Each row comes from the steps of one path. Every step used is in the known rows, and no mark comes twice. Write the path behind each row, first mark first.
Known rows
gaki tadef: [-16 -23 -11   2   4  17   6 -20  -7  -7  27  -4  24  -2   0   0   4   0
  -9  15  -7 -18]
tadef tilab libaved gamom lefe: [-15 -21 -22   0  12  11   7   7  22 -20  23  -7  -1  36   3  11 -17 -22
  -7  -1  -4   3]
gaki lefe gamom libaved tilab: [ 51 -10 -30  20 -31   1  21  15 -23   4  16 -20  27  11 -23  11 -16  13
 -33  47  15 -33]
gaki tadef gamom lefe: [  4 -72 -19  -8  25  14  -6   1   9   0  35   8  16  27 -20  39   2 -25
  -2   8  13 -25]
gaki lefe gamom libaved tufiva: [ 18  -6 -36  13 -23   7  21   7  -2 -17  17 -30  63  24  -6  15   8  32
 -26  16 -10 -37]
gaki lefe gamom libaved: [ 32 -12 -26 -10 -27  23  25  25   1 -26   1 -32  36  10 -24  24  -4  26
 -16  25  13 -30]
gamom libaved tufiva: [ 11  -5 -20   9  -1  -2  -7 -10 -15  -7  21  -4  50  26 -10   5  16  22
 -18   2 -14 -27]
libaved tilab: [ 25   1 -10  28 -10 -17  -1  -5 -24  25  16   5   0   2  -5  -9 -12  -8
 -19  27   5  -9]
tilab libaved: [ -1   8 -10  10 -14   7  20 -15   4  -9 -20   7  12  36   7 -11  -1   6
   2   9   6  11]
vebut tilab tadef: [-29 -13  -1  12  -3  -2 -31 -43   3  -4   6  49  15  14  -3 -29  -4  11
   8   7 -40 -36]
vebut tilab libaved tufiva: [-19   3 -30  35 -23  -5  -3 -37   2  -2  -3  20  55  53  16 -28   4  18
 -12   0 -26  -8]
tilab tadef gamom libaved tufiva: [ 12 -29 -23   9  16 -12 -14 -27 -25  -4  31  25  60  40  -9  14  18  24
 -13   8 -11 -52]
tilab tadef gaki lefe gamom: [  4  -9 -16  -5 -38  -5  38  15   9 -20   6 -32  31 -10  13   9 -16  35
 -11  18 -23 -32]
vebut tilab libaved gamom lefe: [-22 -15 -24  10   1  11   5  -5  22 -13  15   9  13  36 -12   5 -17 -13
   8   1 -23   1]
lefe gamom: [ 14   0 -15  10  -6   8   2  18   7  -8   5 -23  17   1   3   1 -12   5
  11  16   0 -10]
libaved tilab tadef gaki lefe: [  2  -9  -6  -3 -45 -25  44  -6  -8  -5   8  -9  19 -15  10   4 -11  34
 -37  16 -25 -30]
libaved tufiva: [ -9   3 -16  20   0  -9   0 -13  -3   4  18  -5  35  17  14  -5  12  10
 -12  -5 -20 -11]
tilab libaved gamom: [-19  26 -17  15   2  -6  32 -15  -7 -15   9   6  18  19  14  -6 -17   8
   7   7 -15   7]
tilab vebut: [  9 -17   2  -7   3 -32   1  -8   4  33   7   8   0 -15   4 -27  -7   9
  -8  17 -14  13]
tilab tadef gaki lefe gamom libaved tufiva: [ 12 -13 -29   5 -26  -8  15  -5 -10 -22  27 -22  72  19  -2   9   7  48
 -26  15 -36 -53]
tufiva libaved: [  8  15  -8   6  20 -29  32  -7 -12   4  28  11  14  16 -33  -5   5   6
  -2  20 -11 -13]
tufiva libaved gamom: [-11  30 -16  11  30 -34  43  -8 -20  -4  47   9  18   1 -18  -2 -13   8
   4  16 -28 -12]
tadef gamom: [ 16 -36  -7  -2  19 -17  -4  -4 -16  11   5  26  10  16   1  21  -4  -2
   2   0  25 -13]
tadef tilab libaved: [ -2 -12 -12   4  -8   7   0 -12   7 -16 -15   4   3  45  26 -19 -10  -5
 -23   1  23  10]
libaved gamom: [-18  17 -10   6  12 -12  18  -2 -10  -7  25   0   7 -11   8   2 -16   3
   5  -1 -19  -1]
lefe gamom libaved tufiva: [ 20  -6 -30  15  -5   3  -5   1 -12 -12  25 -18  61  28  -7   6  10  24
 -13  13 -14 -34]
tadef gaki lefe gamom libaved: [ 36 -17 -20 -19 -35   8  26  27  -8 -28   4 -36  43   2 -20  25  -7  39
 -21  19  -1 -31]

Write each row's path
[ 16 -58 -14   8  24  -8 -15  -7   1  14  34  30   2  32 -21  27  -3 -24
   0  18   2 -38] -> libaved tilab tadef gamom lefe
[ 34  -8 -12  20   9 -64  21 -16 -23  55  38  19   8  -4 -21 -38 -15   5
 -25  51 -16  -1] -> tufiva libaved tilab vebut
[-13 -44 -11  -6  11  14 -19 -13  -2 -14  28  -6   6  10  23 -11 -10 -14
 -40   2  18 -14] -> gaki tadef tilab
[ -9  -5 -25  24  -8  -6  -1 -22   3  -8   5  -1  36  53  35 -20   4   7
 -30  -3  -1  -4] -> tadef tilab libaved tufiva
[ 53 -30 -19   0 -33 -46  22   8 -23  32  21 -14  30 -17 -11 -17 -24  33
 -41  50 -13 -13] -> tadef gaki lefe gamom libaved tilab vebut
[ 13  -8 -18  -6 -43  -5  42  30   9 -17  -2 -46  29 -13  13  15 -18  32
 -16  15  -9 -16] -> tadef gaki lefe gamom
[ 54 -15 -26  12 -40 -15  19  17 -32   2  19 -24  35   1 -19  10 -19  25
 -38  43   3 -33] -> tadef gaki lefe gamom libaved tilab
[ 53 -42 -14   6   6 -48  -6 -12 -34  50  25  26  18   1 -19 -15 -16   9
 -28  45   8 -11] -> tadef gamom libaved tilab vebut
[ 20 -50 -18  11  34 -22   1 -10  -5  16  48  35   9  41 -39  24   0 -21
   0  28  -3 -46] -> tufiva libaved tilab tadef gamom lefe
[ 52 -25 -18  12  -8 -35  -3   0 -23  39  25   1  22  -6 -18 -25 -19  13
 -24  52  -5 -11] -> lefe gamom libaved tilab vebut
[ 26 -19 -18 -16 -30   7  20  13  -7 -31  11 -23  46   5 -20  19  -6  42
 -16  24 -15 -48] -> tilab tadef gaki lefe gamom libaved
[ 18 -37 -10  19  21 -30 -11 -29 -30  22  26  49  14  21   0   6  -7  -2
  -3  25   7 -44] -> libaved tilab tadef gamom
[  7   7  -8  31  15 -34  12 -36 -26  16  44  36  11  17 -24 -23  -2   4
  -7  43 -31 -47] -> tufiva libaved tilab tadef
[ 32  12 -17  34   7 -40  25 -11 -34  28  38  14   9  14 -31 -13  -8  -4
 -22  43  -4 -20] -> tufiva libaved tilab
[  9 -38   0 -13   9 -33 -18  -6   6  26  11   5  -9  -7  22 -36 -17  -5
 -32   9   5  14] -> tadef tilab vebut
[ 35 -12 -17  -7  -4  17  -7  18 -10 -20  10 -16  32  14 -27  14  -4  17
   0  23   6 -26] -> lefe gamom libaved
[  9 -14   7   2 -15 -42 -10 -23 -33   7  25  15  17  -9   4 -16 -11  26
 -14  15 -43 -32] -> libaved tilab tadef gaki
[  9   0 -24   6 -32  15  44  28  21 -15  -4 -39  20  -4   9  15 -13  16
 -10  20   7 -16] -> gaki lefe gamom
[-13  -1 -18  19 -26   8  -3 -30   6  -6 -26  30  24  45   3 -29  -9  10
   1   5  -7   6] -> vebut tilab libaved
[ 19 -48 -14  -8  14  -3 -31 -26 -27  -8  13  52  38  35 -31  10   0  19
  -1  13   2 -53] -> vebut tilab tadef gamom libaved
[-18 -17 -31  25  -5   4   3 -33  -1 -13  19  -2  49  52  34 -20   5   6
 -36   3  -4 -14] -> gaki tadef tilab libaved tufiva
[ 23  -1 -26  13 -32 -29  54  10  -9  -5  29 -24  38  -2  -6   1 -19  35
 -22  43 -26 -44] -> tufiva libaved tilab tadef gaki lefe gamom
[-28  -4 -24  11   9   3  21 -22  -8 -24  26   2  21  24  29 -13 -24  -1
 -18   8  -4  -2] -> gaki tadef tilab libaved gamom
